Each row was made from one small tree. Brackets hold a mark, then the marks that hang from it, in alphabetical order. Every link used is in the known rows. Write each row's tree.
In the rows, 128 means zero.
Known rows
(senif (vego (vemi kodi))): [178 124 137 140 105  96 140 117 117  87  98 125 131 106 122 133 103 105
 158 151  92 111 128 138 109 133 112 137 114]
(zeme (vemi (kodi (disol nidabur) senif))): [191  99 164 111  74  93 153 136 119 111  54 117 229 130 143 105  80 154
 135 147 175 113  79 123 116 125 102  72 110]
(nidabur disol): [116 116 121 112 142 131 134 114 156 144  99 108 131 145 128 121 116 148
 132 168 101 134 137 114 140 136 144 113 137]
(pogi (zeme (vemi (kodi (disol vego))))): [180 116 155  89 117 101 121  98 123 116  62 150 150  48 100 106  78 152
 129 177 172 116  94 104 131 123  95  93 113]
(vemi kodi (nidabur disol)): [159 118 123  93  88  96 113  97 179 163 102  94 162 125 108 137  71 108
 156 175  61 132 116  97 151 128 157  83 120]
(disol nidabur): [142 118 129 146 126 128 139 140 161 132 129 117 154 135 127 129 111 146
 126 128 136 131 111 104 120 125 135 111 167]
(disol vego): [153 130 147 129 140 130 125 128 124 109 120 141 113 119 110 126 111 149
 114 137 127 126 118 125 143 122 125 127 132]
(senif vego): [174 135 136 136 146 118 130 135  99  87 124 134 113 121 118 125 125 131
 112 142 122 112 121 134 116 129 123 125 135]
(vemi (nidabur senif)): [151 128 132  84 105 127 127 117 164 135 110 111 140 113 139 148  84  97
 131 145  83 105 115 141 165 109 181  80 142]
(pogi (zeme (vemi (kodi disol) (nidabur senif)))): [177 113 139  47  81  99 123  87 164 143  52 120 178  42 130 128  51 100
 147 184 128  95  92 122 152 110 151  45 125]
(zeme pogi (vemi (nidabur disol))): [157 130 129  90 127 136 128  97 231 114  88 119 155 145 130  86  99 150
 196 171 151 102  89 132 170 124 158  82 144]
(zeme pogi (vemi nidabur)): [168 141 136 108 114 132 121 112 204  98 118 138 151 129 129  94 112 129
 191 132 178  96  80 147 158 117 142  96 136]
(vemi (kodi (disol nidabur vego) senif)): [212  93 170 120  78  93 145 148  92  95  57 114 204 109 116 123  70 174
  91 159 129 122  78 118 137 120 114  84 119]
(zeme pogi (vemi (nidabur (disol vego) (senif kodi)))): [160 129 147  55 132 131 142  76 220  78  46 116 133 115 142  84  65 136
 158 201 102  71  81 128 222 110 166  64 140]
(pogi (zeme (vemi nidabur))): [160 127 143 104 121 118 120  96 200 141 110 138 138  71 120 105  86 125
 167 131 161 111 107  98 136 117 138  99 153]
(pogi zeme): [122 114 124 116 135 119 126 111 141 136 117 126 113  65 122 122 115 137
 122 130 138 122 134 100 126 131 132 129 149]
(senif kodi (nidabur disol)): [127 119 118 100 147 116 133 115 175 104  76 100 157 128 135 107 106 127
 126 176  85 114 118 107 148 138 126 137 150]
(vego (disol nidabur) senif): [173  94 107  83 136 126 172 122 143 165  62 109 149 131 139 143 102 134
 124 175 110 125 117 122 151 132 139  85 182]
(senif (nidabur disol vemi)): [108 106 125  90 137 132 129 135 193 112  96 105 176 136 145 115 112 151
 173 155 120 130 134 115 125 151 152 126 157]
(zeme pogi (vemi (kodi disol (senif vego)))): [223 116 159  93  94  93 144 131  76  30  45 132 188 108 138  83 105 154
 140 164 186  70  65 174 132 131  97  82  82]
(vego (senif kodi) vemi): [136 115 137 107 108 125 183 101 126  99  58 131 119 109 160 127 120  93
 148 155  72 115 137 148 163 123 119 149 117]
(disol kodi): [130 127 130 131 124 113 138 114 151 133 118 127 141 117 124 115 151  98
 126 155 117 103 144 110 130 124 129 123  97]
(zeme pogi (vemi (kodi senif))): [155 113 143  92  81  94 136 117 130  83  84 125 178 118 153  85  98 135
 175 109 178  82  87 146 140 139 111  88  84]
(nidabur (disol vego) senif vemi): [100 104 145  65 138 142 145 112 160 115  76 113 130 123 153 128  87 158
 141 176  86 117 143 117 167 134 178  86 141]
(kodi (disol nidabur) vemi): [176 120 156 136 123 124 161 131 131 107 100 128 172 127 150 141 104 154
 151 165 162 129  98 127  99 126 108 108 161]
(nidabur vemi): [100 117 139 117 114 133 133 130 134 118 135 128 146 126 146 124 138 134
 163 116 140 135 140 121 121 137 134 135 124]

Which tree is each row?
[142 131 122 100 102 107 120 107 158 102 112 135 153 116 132  98 111 118
 186 127 177  96  90 134 135 137 110  94 101]
(zeme pogi (vemi kodi))
[186 128 133  51  73 115 125 102 168 101  61 120 189  99 140 120  77 105
 171 186 145  79  64 170 175 112 154  42 105]
(zeme pogi (vemi (kodi disol) (nidabur senif)))
[142 109 131  68 115 128 148 147 145  96  94 134 169 110 159 138 111 115
 164 128 123 117 126 146 131 142 147 115 146]
(vego (senif (nidabur vemi)))
[109 107 126  93 133 118 139 120 216 117  85 104 191 126 142 104 135 121
 171 182 109 103 150  98 127 146 152 120 128]
(senif (nidabur (disol kodi) vemi))
[147  98 150 123  66  94 155 122 116 107  74 107 170 116 154 122  95 117
 162 116  97 115 128 144 126 134 118 133  89]
(vego (vemi (kodi senif)))
[147  98 150  86  88  79 136 103 126 125  76 125 164  61 144  97  73 130
 150 108 164  97 112  95 119 138 107  91 102]
(pogi (zeme (vemi (kodi senif))))
[137  98 156 104  97 100 150 146 159  80  86 112 212 111 163  97 137 117
 155 124 136  83 135 123 121 139 137 130 100]
(disol (kodi (senif (nidabur vemi))))
[157 113 159  99  88 111 125 128  92 100  91 134 172  99 115 132 109 148
 141 167 131 139 110 125 133 130 113 114  94]
(nidabur (vemi (kodi (disol vego))))
[131 116 128  95 110  93 118  91 155 146 103 136 140  59 122 110  85 114
 161 127 163 111 117  84 113 138 107  98 119]
(pogi (zeme (vemi kodi)))
[149  95 116 140 136 135 167 117 192 150  69 100 157 142 138 125 116 147
 166 169 123 134 127 127 134 130 125 137 189]
(vego (disol nidabur) vemi)
[175 122 147  94 128 115 160 111 128 116  77 150 120  99 120 129 121 103
 106 175  92  95 135 123 162 118 138  98  98]
(disol kodi (vego senif))
[218 106 164  91  90  91 125 153  90  69  46 119 208  97 118 121  73 151
 100 158 126 105  79 152 137 127 109 106 104]
(vemi (kodi (disol vego) (senif nidabur)))
[204 120 136 128 132 109 159  90 153  95  54 104 126 114 125 112 114 101
 156 198  67 105 119 140 164 116 114 156 154]
(senif kodi (vego disol (vemi nidabur)))
[172 124 135  72 159 100 174  83  88  86  57 110 101  99 176 136  94  91
 137 197  88  71 127 136 142 132 108 106 149]
(nidabur (senif (kodi vemi) (vego disol)))
[168 113 150  70 126 129 146 149 143  78  84 148 155 102 140 134  94 136
 150 135 121 115 116 140 145 136 145 114 149]
(disol (vego (senif (nidabur vemi))))
[149 101 116  50 115  95 140 107  98 121  71  99 144  98 150 144  94  99
 149 180  88  96 137 129 137 147 143  79 130]
(nidabur (senif (vego disol)) (vemi kodi))
[188 114 133  43 117  85 124  73 189 130  52 106 141  55 124 120  26 105
 153 198  86  77 111  89 150 127 173  31 149]
(pogi (zeme (vemi kodi (nidabur disol (senif vego)))))
[156 110 128  72 102  91 114  71 218 169  79 111 157  72 111 108  51 120
 180 173 115 117 112  70 141 130 146  69 136]
(pogi (zeme (vemi kodi (nidabur disol))))
[194 117 153  97  83 127 179 102 134  96  28 126 158 104 144 135 108  97
 145 200  63 121 106 169 184 102 132 132 116]
(vego (senif (kodi disol)) (vemi nidabur))
[197 144 154 122 153  92 146 122 114  31 106 133 132 100 152 123  97 100
 150 147 121  83 104 127 100 137  87 149 151]
(senif (kodi vemi) nidabur vego)
[130 112 125 112 119 117 157 120 184 139  97 105 163 113 146 130 114 100
 110 167 101  83 132 101 142 116 168  72 142]
(disol kodi (nidabur senif))
[170  97 150  87  83 103 155 132 132 117  96 133 167  98 130 146  69 132
 149 136 104 131 110  92 139 135 141  77 139]
(disol (nidabur (vemi kodi)) (vego senif))
[181 105 165 111 114  91 151 154 130  39  82 119 197 104 153  93 134 120
 140 138 132  66 129 129 109 139 133 127 108]
(disol (kodi (senif (nidabur vemi) vego)))
[116 103 119  77 104 102 119 124 182 124  95  97 193 120 138 126  89 126
 183 157 100 127 129  98 119 156 142 109 133]
(senif (nidabur disol (vemi kodi)))
